Each row comes from the steps of one walk. Every step used is in the known rows, and no mark comes twice. Write the walk behind each row, first mark first.
In the rows, 128 means zero.
Known rows
J C Q X: [150  98 150 166 144 158 172 169 148 131 147 108 145 119  86 124  34 142
 128 146 138 132 116  85 178]
Q X N C: [149  95 135 165 144 129 167 155 169 128 135 155 142 144 105 153  61 137
 125 172 126 128 106  53 140]
C J X Q: [160 133 180 144 149 153 141 166 162 119 120 137 161 138 110 104 139 140
 127 149 145 110 112 128 117]
N C J X: [156 124 181 159 108 174 139 179 160 148 110 161 150 120 101 147 111 131
 119 169 159  97 114 103  80]
C J: [129 104 145 140  85 153 125 159 181 134 132 116 150 140  98 115  88 133
 137 157 157 121 109 102 112]
X N: [124  85 109 142 115 109 143 151 190 105 151 111 152 155 111 115  60 151
 143 155 143 129 124  64 137]
C Q X N: [148 101 120 155 146 121 183 154 177 106 156 105 144 157  96 127  35 165
 145 158 138 150 119  51 173]
J X N C: [151 104 148 161 140 131 159 168 168 122 129 154 152 136 114 145  80 151
 126 167 149 108 127  69 105]
R J C Q: [132  96 159 170 117 128 161 169 151 140 146  92 163  77  98  89  39 141
 109 128 161  73 129  99 131]
Q X: [148 108 152 166 159 134 150 156 165 125 149 138 154 144  97 138  74 146
 126 154 117 123 107  90 166]
X Q: [149 101 162 128 164 127 147 151 165 111 127 142 149 138 124  94 125 138
 124 147 122  98  91 117 149]
Q X N C J: [144 102 137 162  98 152 152 163 179 140 129 143 142 149  93 148  65 127
 132 178 146 145 105  56 117]
R Q X: [146 114 169 163 178 104 152 165 156 119 151 141 172 124  84 127  83 133
 124 115 102 131 103 118 144]
X J C Q: [135 105 155 149 100 155 145 159 149 139 144  73 161  95 110  66  62 129
 121 155 170  63 130 106 158]
J C N X: [108  51 106 129 118 161 126 181 139 127 140  87 159 117 120 120  37 110
 140 140 158 108 124 108 155]
N C Q X: [173 110 174 157 156 156 187 165 150 141 121 153 131 117  98 150  72 146
 114 168 129 105  88  77 149]
N X: [127  68 110 113 123 127 152 160 176  96 139  83 153 142 114  94  84 146
 148 169 137 118 114  95 148]
N X Q: [140  75 126  96 158 122 163 156 168  83 125  92 152 144 127  71 125 140
 141 163 121 109  94 114 159]
N C: [147  92 164 144 125 147 146 162 163 140 117 161 138 120 116 136  92 128
 114 165 137  82  95  94 108]
R N C Q: [149  87 163 122 108 159 173 163 179 104 115 123 119 143 119 130  74 164
 120 219 129  87 110  57 129]
J X N: [138 108 130 160 143 112 149 162 178 104 151 123 165 155 110 129  70 164
 140 153 152 130 144  73 130]

Which walk is each row?
[135  73 128 102 173 142 146 168 144 108 124 110 156 134 140 105 105 122
 135 139 135  93  96 123 167]	C N X Q
[170 128 187 161 146 160 175 156 146 151 128 128 149 101 111 113  92 133
 106 182 141  56 100  87 156]	N C Q X J
[158 131 170 159 149 142 166 148 153 135 151  94 161 121 103  95  82 147
 122 167 142  74 115  95 182]	C Q X J
[159  94 166 133 124 151 176 166 162 135 112 145 127 111 113 129  79 141
 117 166 148  84  90  89 119]	N C Q
[115  60 109 100 105 132 150 156 194  63 141  63 145 174 121  93  77 168
 150 224 121 121 133  64 157]	R N X
[113 100 154 161 114 169 101 167 129 167 147 108 177  96 126 106  55  95
 113 134 169  44 132 122 154]	X J C N
[148  86 132 134 110 131 181 161 178 121 124 129 129 129 116 125  54 148
 132 169 155 110 104  56 120]	X N C Q
[170 130 197 144 146 170 149 173 151 138  95 172 149 123 114 123 150 126
 116 164 144  91  97 123  92]	N C J X Q
[123  59 122 113 154 159 137 178 130 118 125 101 158 119 132  96  80 106
 134 133 142  98 106 124 169]	J C N X Q
[140 106 152 157 116 122 158 174 171 134 129 145 161 128  82 138  76 114
 132 139 128 154 101  84  97]	R Q X N C J
[160 113 156 155 161 140 180 159 163 122 146 122 143 135  93 131  63 161
 130 153 129 126 104  84 172]	C Q X
[145 132 166 170 149 139 138 145 156 139 156 111 173 126 107 100  95 132
 117 168 132  74 119 100 175]	Q X J
[166 125 180 145 193 131 152 161 153 108 126 150 163 138 119 108 134 152
 120 143 125  95 114 124 140]	J X Q
[135  80 128 143 113 126 152 158 180 124 127 145 142 138 118 135  67 136
 127 171 143 111 109  62 112]	X N C
[138  98 117 165 148 112 157 149 181 111 158 123 154 163  99 136  51 153
 141 160 128 151 122  58 167]	Q X N
[164 107 149 151 140 135 187 170 167 119 125 138 141 128 112 139  67 164
 129 166 160 108 124  64 113]	J X N C Q
[133 115 131 156 100 135 136 164 186 112 144 110 164 158  97 125  75 153
 149 160 169 144 143  77 105]	C J X N
[113  73 120 130  93 145 130 159 155 117 146  45 175 110 117  51  77 114
 136 174 159  75 135 109 159]	N X J C
[124  78 120 121  93 151 160 162 153 112 143  24 163 100 115  42  65 129
 141 175 171  75 131 102 169]	N X J C Q
[141 102 164 141  82 170 135 168 172 153 109 147 138 124 105 132  98 117
 123 172 154  99  94  97  87]	N C J
[145 128 164 158 113 159 131 169 170 130 133 127 161 137  94 129  98 146
 133 156 160 120 131 107 103]	C J X
[136  85 142 144 112 153 159 169 160 126 138  99 141 111  98 104  43 139
 129 146 157 111 119  96 148]	J C Q
[114  90 160 183 131 141 116 177 128 168 149 129 178  78 114 129  32 111
 102 105 160  54 134 115 127]	R J C N
[135 114 159 181 131 155 130 155 142 147 155 102 177 112 101  92  67 114
 115 163 140  81 132 102 177]	Q X J C
